Every row comes from one small tree of marks. The marks that hang from a mark follow it in brackets, in alphabetical order. Every link used is in the known rows. Which tree was each row made from?
Known rows
punepus[finid[redi[sonib]]]: [ 1.35  1.07 -2.74  1.32 -1.48  1.02 -0.58 -0.42  2.63 -1.14 -0.37  0.26
 -2.04  3.79 -3.23 -0.09 -0.65  0.19 -2.87  1.65]
gesa[sonib[tekime]]: [ 2.34  1.19  2.21  0.00  0.55 -1.57 -0.89 -0.91  1.73  2.82  1.17  0.31
 -0.34 -0.11  1.97 -2.67 -5.30 -4.36 -0.94  0.96]
sonib[sesa[nifip] tekime]: [ 1.27 -1.30  2.28  0.50  0.71 -0.54  1.21 -2.04 -0.48  2.71  1.69 -0.97
  4.83 -1.26  2.47 -0.98 -3.85  0.28 -2.00  0.11]
kedot[tekime[sonib[punepus]]]: [-0.98  1.31  0.64  3.28  0.06  0.61  0.82 -2.63  1.16  1.54 -0.03 -2.10
  1.01 -3.39  2.28  1.41 -3.98 -2.22  0.37  1.67]
nifip[sesa]: [ 0.39  1.11 -0.16 -0.25 -0.67  1.47 -3.16 -0.84  0.09  2.79  1.43 -0.93
 -2.06 -2.28 -2.04 -1.73 -2.54  0.16 -1.10  3.78]
punepus[finid[redi[sonib[tekime]]]]: [ 1.37  0.82 -2.25  1.20 -1.45  0.69 -0.47 -0.37  2.55 -0.85 -0.08 -0.27
 -1.02  3.67 -2.59 -0.05 -1.24 -0.01 -2.33  0.39]
finid[redi]: [-0.26  2.28 -0.89  4.08 -1.84  0.31 -3.25 -2.24  2.80  0.27 -0.90  1.12
 -2.20 -0.56  0.06 -2.20 -2.24 -0.61 -1.77  0.72]
redi[finid sonib[sesa tekime]]: [ 3.92  0.35 -1.65  0.42 -0.64 -0.09  1.84 -0.05  1.11 -2.23 -1.16 -4.15
 -1.74  3.95 -0.50  0.21  3.04 -0.78 -1.90  0.55]
redi[finid sonib[punepus sesa[nifip]]]: [ 3.77  1.91 -3.95  2.73  0.99  0.67  3.19 -0.93  1.23 -1.69 -0.34 -0.71
 -1.37  2.61 -3.35  0.43  6.42 -0.08 -1.97  0.88]
finid[redi[sonib[sesa]]]: [ 1.48  2.89 -0.92  4.55 -1.59  0.51 -1.70 -0.97  2.23  0.40 -0.81  1.17
 -1.83  0.87  0.75 -0.77  0.11 -0.41 -2.30  1.32]
finid[redi[sonib[punepus sesa tekime]]]: [ 0.75  3.45 -0.94  5.69 -0.16  0.38 -0.89 -0.96  1.40  1.40 -0.44  1.49
 -0.36  0.01  0.76 -0.31  0.95 -0.77 -0.67 -1.20]
tekime[sonib[punepus[finid] sesa[nifip]]]: [ 0.19 -0.06  0.56  1.49 -0.43  1.84  2.82 -2.68 -1.93  0.94  2.70  1.47
  1.66 -0.76  0.60  1.30 -0.46 -0.39 -0.44  1.26]
gesa[sonib[punepus[finid] sesa]]: [ 1.70  1.42  1.16  0.32  2.72  0.81  1.78 -0.86 -0.55  3.75  1.03  3.25
 -1.52  0.27 -0.74 -0.71 -0.05 -2.75 -2.29  3.87]
redi[finid sonib[sesa]]: [ 4.05  0.95 -2.21  0.76 -0.80  0.67  1.46 -0.36  1.40 -2.89 -1.61 -3.13
 -3.51  3.98 -1.86  0.05  4.06 -0.22 -3.20  2.98]
finid[redi[sonib]]: [ 1.35  3.50 -1.80  4.92 -1.96  0.04 -2.54 -1.11  3.34 -0.46 -0.90  0.91
 -2.19  0.88  0.05 -1.44 -0.78 -0.87 -1.70  0.25]
kedot[tekime[sonib]]: [-0.40  0.50  1.16  1.94 -1.10  0.26  0.11 -2.57  1.89  1.00 -0.09 -3.17
  1.06 -2.61  3.18  1.06 -5.62 -2.24 -0.42  2.41]
gesa[sonib[sesa[nifip] tekime]]: [ 3.07  0.21  2.89 -0.71  1.25 -1.49  1.09 -1.09  0.69  4.55  2.32  1.66
  2.30 -0.56  2.65 -2.07 -4.18 -3.69 -1.74  1.76]
redi[finid sonib[punepus sesa tekime]]: [ 3.05  1.43 -2.60  2.36  1.14  0.51  2.67 -0.23  0.04 -1.58 -1.14 -2.62
 -1.72  2.86 -1.69  0.76  5.34 -0.68 -0.71 -0.69]
redi[finid sonib[tekime]]: [ 3.86  1.09 -2.78  0.99 -1.29 -0.68  0.63 -0.16  2.64 -3.37 -1.17 -4.42
 -2.36  3.96 -1.66 -0.85  1.92 -1.33 -1.13 -0.84]
finid[redi[sonib[punepus sesa[nifip]]]]: [ 1.35  3.56 -1.96  5.85 -0.26  0.56 -0.58 -1.47  2.06  1.18  0.09  2.89
 -0.12 -0.11 -0.32 -0.63  1.56 -0.36 -1.54 -0.28]
tekime[sonib[punepus]]: [-0.76  2.03  0.64  3.54 -1.09  1.27 -0.14 -2.95 -1.00 -0.29  1.20 -0.01
 -1.34 -1.90  1.39 -0.25 -2.02 -1.47  0.60  0.23]
redi[finid]: [ 1.49 -0.12 -2.38  0.16 -1.34  0.32 -0.71 -2.11  2.29 -2.98 -1.55 -3.11
 -4.14  1.83 -2.67 -1.92  0.93 -0.36 -2.45  2.12]

Which tree is each row?
[ 1.86  1.87 -0.57  2.89  1.89  0.94  2.02  0.21 -0.76  0.33  0.11 -0.79
  0.62  2.01 -0.74  1.14  1.13  0.15 -1.73  0.06]
redi[sonib[punepus[finid] sesa tekime]]
[ 1.49  1.53  0.58  0.56  2.37 -0.49  0.97 -0.66  0.83  3.12  1.50  1.89
 -0.26  0.44 -0.50 -1.39 -2.54 -3.86 -0.12  0.12]
gesa[sonib[punepus[finid] tekime]]
[ 3.08  2.16 -3.26  2.71  0.97  1.21  2.30 -0.57  0.59 -2.23 -1.54 -1.69
 -3.58  2.96 -2.98  0.61  6.62 -0.20 -2.10  1.58]
redi[finid sonib[punepus sesa]]
[ 0.03  0.81  1.20  2.99 -0.48  1.44  1.94 -3.13 -1.88  1.28  2.47  1.24
  1.62 -2.25  1.98  0.57 -1.00 -0.79 -0.06  0.87]
tekime[sonib[punepus sesa[nifip]]]
[ 0.17 -0.25  1.81  1.54 -0.71  0.24  1.56 -2.66  1.16  2.28  0.74 -2.26
  3.08 -2.85  3.48  1.68 -4.69 -1.74 -0.99  2.93]
kedot[tekime[sonib[sesa[nifip]]]]
[ 2.07  2.45 -1.32  3.27  1.65  1.63  1.72 -0.03 -0.33 -0.15 -0.29  0.28
 -1.36  2.05 -2.08  1.07  2.45  0.54 -3.01  2.48]
redi[sonib[punepus[finid] sesa]]
[-1.14  0.10  0.06  2.44  2.55  1.69  1.90 -1.30 -2.16  2.91  0.39  1.15
  1.54 -0.05 -0.38  1.33  1.12  0.49 -0.37 -1.00]
sonib[punepus[finid[redi]] sesa tekime]
[ 1.46  1.61  2.64  1.30  2.92 -0.35  1.17 -0.97 -0.81  4.75  1.25  2.20
  0.30 -0.97  1.97 -1.21 -1.81 -3.63 -0.58  1.24]
gesa[sonib[punepus sesa tekime]]
[-1.33  1.31 -1.54  3.31  1.62  0.79  0.25 -1.45  0.15  1.20  0.39  0.50
  0.73  0.26 -1.94 -0.03 -0.81 -0.44  0.82 -2.99]
sonib[punepus[finid[redi]] tekime]
[-0.66  0.69  0.64  2.27 -0.96  2.34  1.65 -2.31 -2.13  0.86  1.45  1.21
 -0.75 -0.46  1.19  1.64  0.17 -0.61 -0.06  1.30]
tekime[sonib[punepus[finid[redi]] sesa]]
[-0.91 -0.46  0.71  1.52  3.18  1.69  2.45 -1.15 -2.77  2.57  0.53 -0.13
  1.80  0.03 -0.60  1.23  0.21  0.65 -1.01 -0.17]
sonib[punepus[finid] sesa tekime]
[-1.07  0.71  1.82  3.35  3.21  1.04  1.05 -1.83 -2.77  2.96  0.16 -0.12
  1.64 -2.27  1.61  0.25 -0.31  0.07 -0.57 -0.61]
sonib[punepus sesa tekime]
[ 2.95  2.29 -3.80  3.05  0.62 -0.15  1.46 -0.43  1.78 -2.75 -1.01 -3.11
 -2.33  3.01 -2.80 -0.17  4.22 -1.31  0.05 -2.08]
redi[finid sonib[punepus tekime]]
[-1.02  0.71  1.43  2.84  0.50  1.20  1.67 -2.52  0.04  2.48 -0.04 -1.88
  1.63 -3.34  3.09  2.28 -3.08 -1.90 -0.30  2.66]
kedot[tekime[sonib[punepus sesa]]]
[-0.03  0.31  0.95  3.23  3.24  0.27  2.35 -2.43 -1.71  3.56  1.87  1.06
  4.81 -2.67  0.92 -0.22 -0.55  0.27 -0.37 -1.70]
sonib[punepus sesa[nifip] tekime]
[-0.51  0.65  1.02  2.93  0.54  0.81  2.24 -2.84  0.46  2.69  0.82 -1.33
  3.06 -3.58  2.63  1.83 -3.15 -1.62 -0.23  2.02]
kedot[tekime[sonib[punepus sesa[nifip]]]]
[ 1.99  3.25 -2.58  3.79  1.18  0.92  0.50 -0.25  1.31 -1.36 -0.24 -0.01
 -1.77  2.16 -3.09  0.13  1.28 -0.05 -2.14  1.00]
redi[sonib[punepus[finid]]]
[ 1.88  2.61 -1.66  3.50  1.38  0.25  0.76 -0.02  1.02 -0.70  0.07 -1.19
  0.02  2.15 -1.88  0.22  0.01 -0.54 -0.91 -1.37]
redi[sonib[punepus[finid] tekime]]
[ 0.84  3.85 -1.65  5.89 -0.22  0.98 -1.16 -1.16  1.68  0.91 -0.70  2.22
 -1.77  0.10 -0.01 -0.45  1.77 -0.45 -1.47  0.38]
finid[redi[sonib[punepus sesa]]]
[ 1.56  2.28  1.79  1.63  2.75  0.25  0.82 -1.25 -0.53  4.03  0.71  3.29
 -1.69 -1.31  0.72 -1.36 -0.61 -3.20 -1.93  3.69]
gesa[sonib[punepus sesa]]
[-1.24  2.28 -2.77  3.87  1.40  1.70 -0.21 -1.87  0.78  0.33 -0.23  2.01
 -1.93  0.22 -3.87 -0.45  0.94  0.30 -1.17  0.21]
sonib[punepus[finid[redi]]]
[ 1.25  3.10 -1.19  4.66 -1.88 -0.38 -2.41 -0.98  3.15  0.08 -0.55  0.17
 -0.84  0.92  0.88 -1.33 -1.51 -1.21 -0.87 -1.45]
finid[redi[sonib[tekime]]]
[-0.03  0.55 -1.91  2.86  2.41  1.92  2.72 -2.18 -0.73  2.72  1.43  3.95
  2.01 -0.37 -2.91  0.61  2.48  1.27 -2.21  1.15]
sonib[punepus[finid[redi]] sesa[nifip]]
[ 2.71  1.49  1.05  2.25  0.15 -0.13  0.26 -0.01  0.18  0.20 -0.23 -2.25
  0.57  1.47  1.83 -0.11 -1.52 -0.29 -2.59  1.02]
redi[sonib[sesa tekime]]
[ 3.06  2.86 -4.50  3.44  0.37  0.55  1.08 -0.65  2.17 -3.39 -1.55 -1.91
 -4.19  3.02 -4.00 -0.39  5.27 -0.74 -1.23  0.17]
redi[finid sonib[punepus]]
